Every row comes from one small tree of marks. The marks that hang from a mark follow it in brackets, in alphabetical order. Every link used is in the known rows. Which tree was each row made from?
Known rows:
kamob{ruge{demis{pege pudi} pedir pima}}: [-1.412  1.528  0.671 -0.645  2.280 -0.113 -0.363  2.134  0.098 -1.401
  0.493 -0.551 -0.366 -1.450 -1.352 -0.354  1.753  2.762  1.844]
demis{pege pudi ruge{pedir pima}}: [ 0.738  3.216  1.521 -1.346 -1.724  3.027 -1.338  1.929  1.774  1.188
  0.475  0.311 -0.180  0.291 -1.291 -0.863  0.106  1.996  2.105]
rova{demis{pege pudi ruge{kamob pima}}}: [ 1.109 -0.748  1.451 -0.803 -1.566  1.711 -1.195  1.596  1.117  0.840
  0.328 -0.886  0.187  0.059 -0.919 -0.212 -2.962  0.211  2.300]
demis{pege pudi}: [ 1.518  1.058  0.817 -0.086 -1.426  1.865 -0.767  0.752  2.723  0.879
  0.356  0.714  0.275  0.061 -0.309 -0.568 -0.768  1.755  0.601]
demis{pudi}: [ 0.493  0.312  0.426 -0.137 -0.689  0.851 -1.240  0.521  2.280 -0.715
  0.131  0.640  0.363 -0.035 -0.295  0.044 -0.153  1.125  0.319]
rova{demis{pege pudi ruge{pima}}}: [ 0.955  0.030  1.166 -0.859 -2.416  1.432 -1.193  1.406  1.459  1.042
  0.237 -0.999  0.182  0.206 -0.900 -0.243 -2.625  0.053  1.101]
rova{demis{pege ruge}}: [ 0.864 -0.554  0.611 -0.033 -2.856  0.867 -0.279  0.797  0.458  1.567
  0.037 -1.009  0.222  0.191 -0.165 -0.074 -2.920 -0.930  0.442]
pedir{ruge{demis{pege pudi} kamob pima}}: [ 0.392 -1.588  1.080  0.907  0.767  1.760  0.082  2.753  0.911 -0.528
  0.210 -0.391  0.678 -0.302 -2.094 -0.691 -0.042  1.225  4.368]
rova{demis{pege pudi}}: [ 0.826 -0.577  0.617  0.122 -2.334  0.768 -1.005  0.764  1.522  0.570
  0.043 -0.671  0.188 -0.067 -0.310  0.098 -2.789  0.127  0.441]
pedir{ruge{demis kamob}}: [ 0.048 -2.624  0.301  1.911  0.185  0.903  0.519  2.002  0.409 -0.889
 -0.153 -0.143  0.940 -0.397 -1.227 -0.177 -0.323  0.114  3.493]
pedir{ruge{demis kamob pima}}: [-0.319 -2.121  0.705  0.941  1.516  0.861  0.426  2.418 -0.427 -0.977
  0.030 -0.737  0.548 -0.327 -1.971 -0.431  0.342  0.382  4.095]
demis{ruge{kamob}}: [ 0.769 -0.758  0.799 -0.364 -0.175  1.413 -0.234  0.735  0.237  0.447
  0.210  0.253  0.380  0.139 -0.166 -0.132 -0.850 -0.143  2.078]
ruge{demis{pudi} pedir pima}: [-3.066  1.140  0.377 -1.771  0.459  0.714 -0.813  1.608 -0.489 -1.462
  0.190 -0.730 -1.293 -0.491 -1.826 -0.051  2.503  2.384  3.253]
vosavi{rova{demis{pege pudi ruge{kamob pima}}}}: [ 0.784  1.323  1.046 -1.014 -1.066  0.527 -0.709  1.011  1.022  0.736
  0.134 -1.589  0.224 -1.098 -0.504 -0.003 -2.265 -0.209  1.384]
vosavi{pege rova{demis{pudi ruge{kamob}}}}: [ 0.648 -1.448  1.024 -1.020 -1.160  0.164 -1.625  0.370  1.490 -0.106
 -0.433 -1.085  0.163 -1.550 -0.189  0.693 -2.410 -0.931  1.485]
rova{demis{pege}}: [ 0.448 -0.784  0.317  0.227 -1.885  0.188 -0.102  0.437 -0.068  1.066
 -0.041 -1.116 -0.034 -0.069 -0.145  0.077 -2.685 -0.660  0.199]
pedir{ruge{pima}}: [ 0.508  0.162  0.529  1.254  0.754  0.550  0.053  1.978 -0.174 -0.436
 -0.139 -0.575  0.754  0.087 -1.620 -0.580  0.249 -0.316  1.437]
rova{demis{pege pudi ruge{kamob pedir pima}}}: [ 0.439  0.159  1.367 -0.699 -1.679  1.831 -1.419  1.792  0.495  0.569
  0.209 -0.886 -0.192 -0.057 -1.063 -0.132 -2.535  0.445  2.675]

Which tree is each row?
[-0.564  1.042  1.079 -1.198  0.951  1.531 -0.606  1.406 -1.479  0.040
  0.230 -0.263 -0.500  0.025 -1.006 -0.314  0.364  0.484  3.227]	demis{ruge{kamob pedir pima}}
[-3.115 -0.640  0.612 -1.587  2.675  0.686  0.065  1.568 -2.813 -1.356
  0.302 -0.997 -1.562 -0.772 -1.720  0.007  1.881  1.878  5.439]	ruge{demis kamob pedir pima}
[ 0.400 -0.233  1.200 -1.337  1.105  1.329 -0.306  1.135 -0.603  0.365
  0.419 -0.299 -0.018  0.197 -0.882 -0.455 -0.235  0.125  2.633]	demis{ruge{kamob pima}}
[ 0.325  1.286  0.257 -0.296 -1.300 -0.547  0.045  0.194  0.185  0.896
 -0.138 -1.742  0.052 -1.163  0.098  0.186 -2.058 -0.840 -0.074]	vosavi{rova{demis{pege}}}
[ 0.134  1.108  0.273 -0.512 -1.613 -0.564 -0.313  0.344  0.343  0.449
 -0.200 -1.700  0.292 -1.076  0.041  0.405 -1.939 -1.336 -0.026]	vosavi{rova{demis{ruge}}}
[-1.687  1.378  0.458 -0.561  2.565 -0.536  0.271  1.874 -1.008 -1.028
  0.434 -0.844 -0.507 -1.458 -1.196 -0.362  1.830  2.187  1.676]	kamob{ruge{demis{pege} pedir pima}}
[-2.427 -0.174  0.896 -1.550  2.161  1.415  0.414  1.759 -2.523 -0.218
  0.426 -0.955 -1.605 -0.684 -1.737 -0.399  1.489  2.310  5.635]	ruge{demis{pege} kamob pedir pima}
[ 0.216 -0.495  0.735  0.835 -0.477  1.379  0.072  2.507  1.414 -0.254
  0.087 -0.506  0.715 -0.123 -2.049 -0.701  0.461  1.047  2.677]	pedir{ruge{demis{pege pudi} pima}}
[ 0.923  2.105  1.887 -1.277 -0.467  3.423 -1.347  2.177  1.274  0.918
  0.571  0.443 -0.190  0.085 -1.339 -0.846 -0.402  2.216  3.840]	demis{pege pudi ruge{kamob pedir pima}}
[ 0.665  1.892  0.871 -1.044 -1.685  0.339 -0.687  0.876  1.255  0.849
  0.076 -1.643  0.242 -1.030 -0.474 -0.016 -2.012 -0.334  0.557]	vosavi{rova{demis{pege pudi ruge{pima}}}}
[ 0.542 -0.853  0.621 -0.217 -2.805  0.756 -1.512  0.969  1.766 -0.048
 -0.064 -0.627  0.517  0.096 -0.376  0.344 -2.626 -0.532  0.486]	rova{demis{pudi ruge}}
[-0.067  2.339  0.601 -0.901 -1.434  0.043 -0.241  0.794 -0.272  1.047
 -0.085 -1.922 -0.172 -1.054 -0.397  0.040 -1.641 -0.689  0.676]	vosavi{rova{demis{pege ruge{pedir pima}}}}
[ 0.345 -1.138  0.111  1.899 -1.404  1.014  0.773  1.909  1.200  0.164
 -0.144 -0.249  0.957 -0.164 -1.184 -0.462 -0.087  0.206  1.920]	pedir{ruge{demis{pege}}}
[ 0.579  1.463  0.448 -0.360 -1.619 -0.134 -0.584  0.470  1.303  0.541
 -0.081 -1.421  0.230 -1.192 -0.077  0.210 -2.123 -0.297  0.092]	vosavi{rova{demis{pege pudi}}}
[-2.054  0.064  1.190 -1.668  1.686  1.985 -0.459  2.086 -0.893 -0.712
  0.544 -0.507 -1.373 -0.710 -1.935 -0.372  1.321  3.118  5.859]	ruge{demis{pege pudi} kamob pedir pima}
[ 0.127 -0.819  0.846 -1.459 -0.808 -0.490 -1.055  0.187  0.194  0.392
 -0.488 -1.731 -0.164 -1.406 -0.371  0.480 -1.789 -1.444  0.783]	vosavi{pege rova{demis{ruge{pima}}}}
[ 0.062 -1.485  0.883 -0.732 -0.575  0.414 -0.661  1.074 -0.817  0.209
  0.078 -1.393 -0.016  0.008 -0.730  0.169 -2.450 -1.035  1.860]	rova{demis{ruge{kamob pima}}}
[-0.032 -0.726  0.800 -0.066 -2.053  1.170 -1.710  1.351  0.791 -0.486
 -0.094 -0.547  0.155 -0.140 -0.528  0.518 -2.576 -0.129  2.102]	rova{demis{pudi ruge{kamob pedir}}}
[ 1.417  0.497  1.612 -1.302  0.327  2.362  0.224  1.367 -0.166  1.993
  0.648 -0.221 -0.072  0.267 -0.910 -1.033 -0.820  0.743  2.926]	demis{pege ruge{kamob pima}}
[-1.136  2.157  0.487 -0.236  3.473 -0.983 -0.409  1.542 -1.509 -1.602
  0.246 -0.633 -0.307 -1.257 -0.931 -0.168  1.515  1.422  0.594]	kamob{ruge{pedir pima}}
[-0.053  1.367  1.486 -1.310  0.290  2.386 -1.843  1.934  0.808 -0.683
  0.325  0.350 -0.165  0.011 -1.329 -0.267  0.211  1.601  3.522]	demis{pudi ruge{kamob pedir pima}}
[ 0.481 -1.197  1.220 -1.524 -0.565  0.100 -1.662  0.541  1.077 -0.145
 -0.347 -1.334 -0.004 -1.545 -0.539  0.547 -2.101 -0.767  1.771]	vosavi{pege rova{demis{pudi ruge{kamob pima}}}}
[ 0.647 -0.202  1.073 -0.029 -2.580  1.875 -1.364  1.514  1.106  0.640
  0.070 -0.473  0.100 -0.072 -0.540  0.068 -2.960  0.264  2.263]	rova{demis{pege pudi ruge{kamob pedir}}}
[ 0.768 -2.100  0.685  1.863 -0.501  1.830  0.147  2.380  1.763 -0.464
  0.023  0.181  1.069 -0.339 -1.399 -0.392 -0.669  0.939  3.786]	pedir{ruge{demis{pege pudi} kamob}}
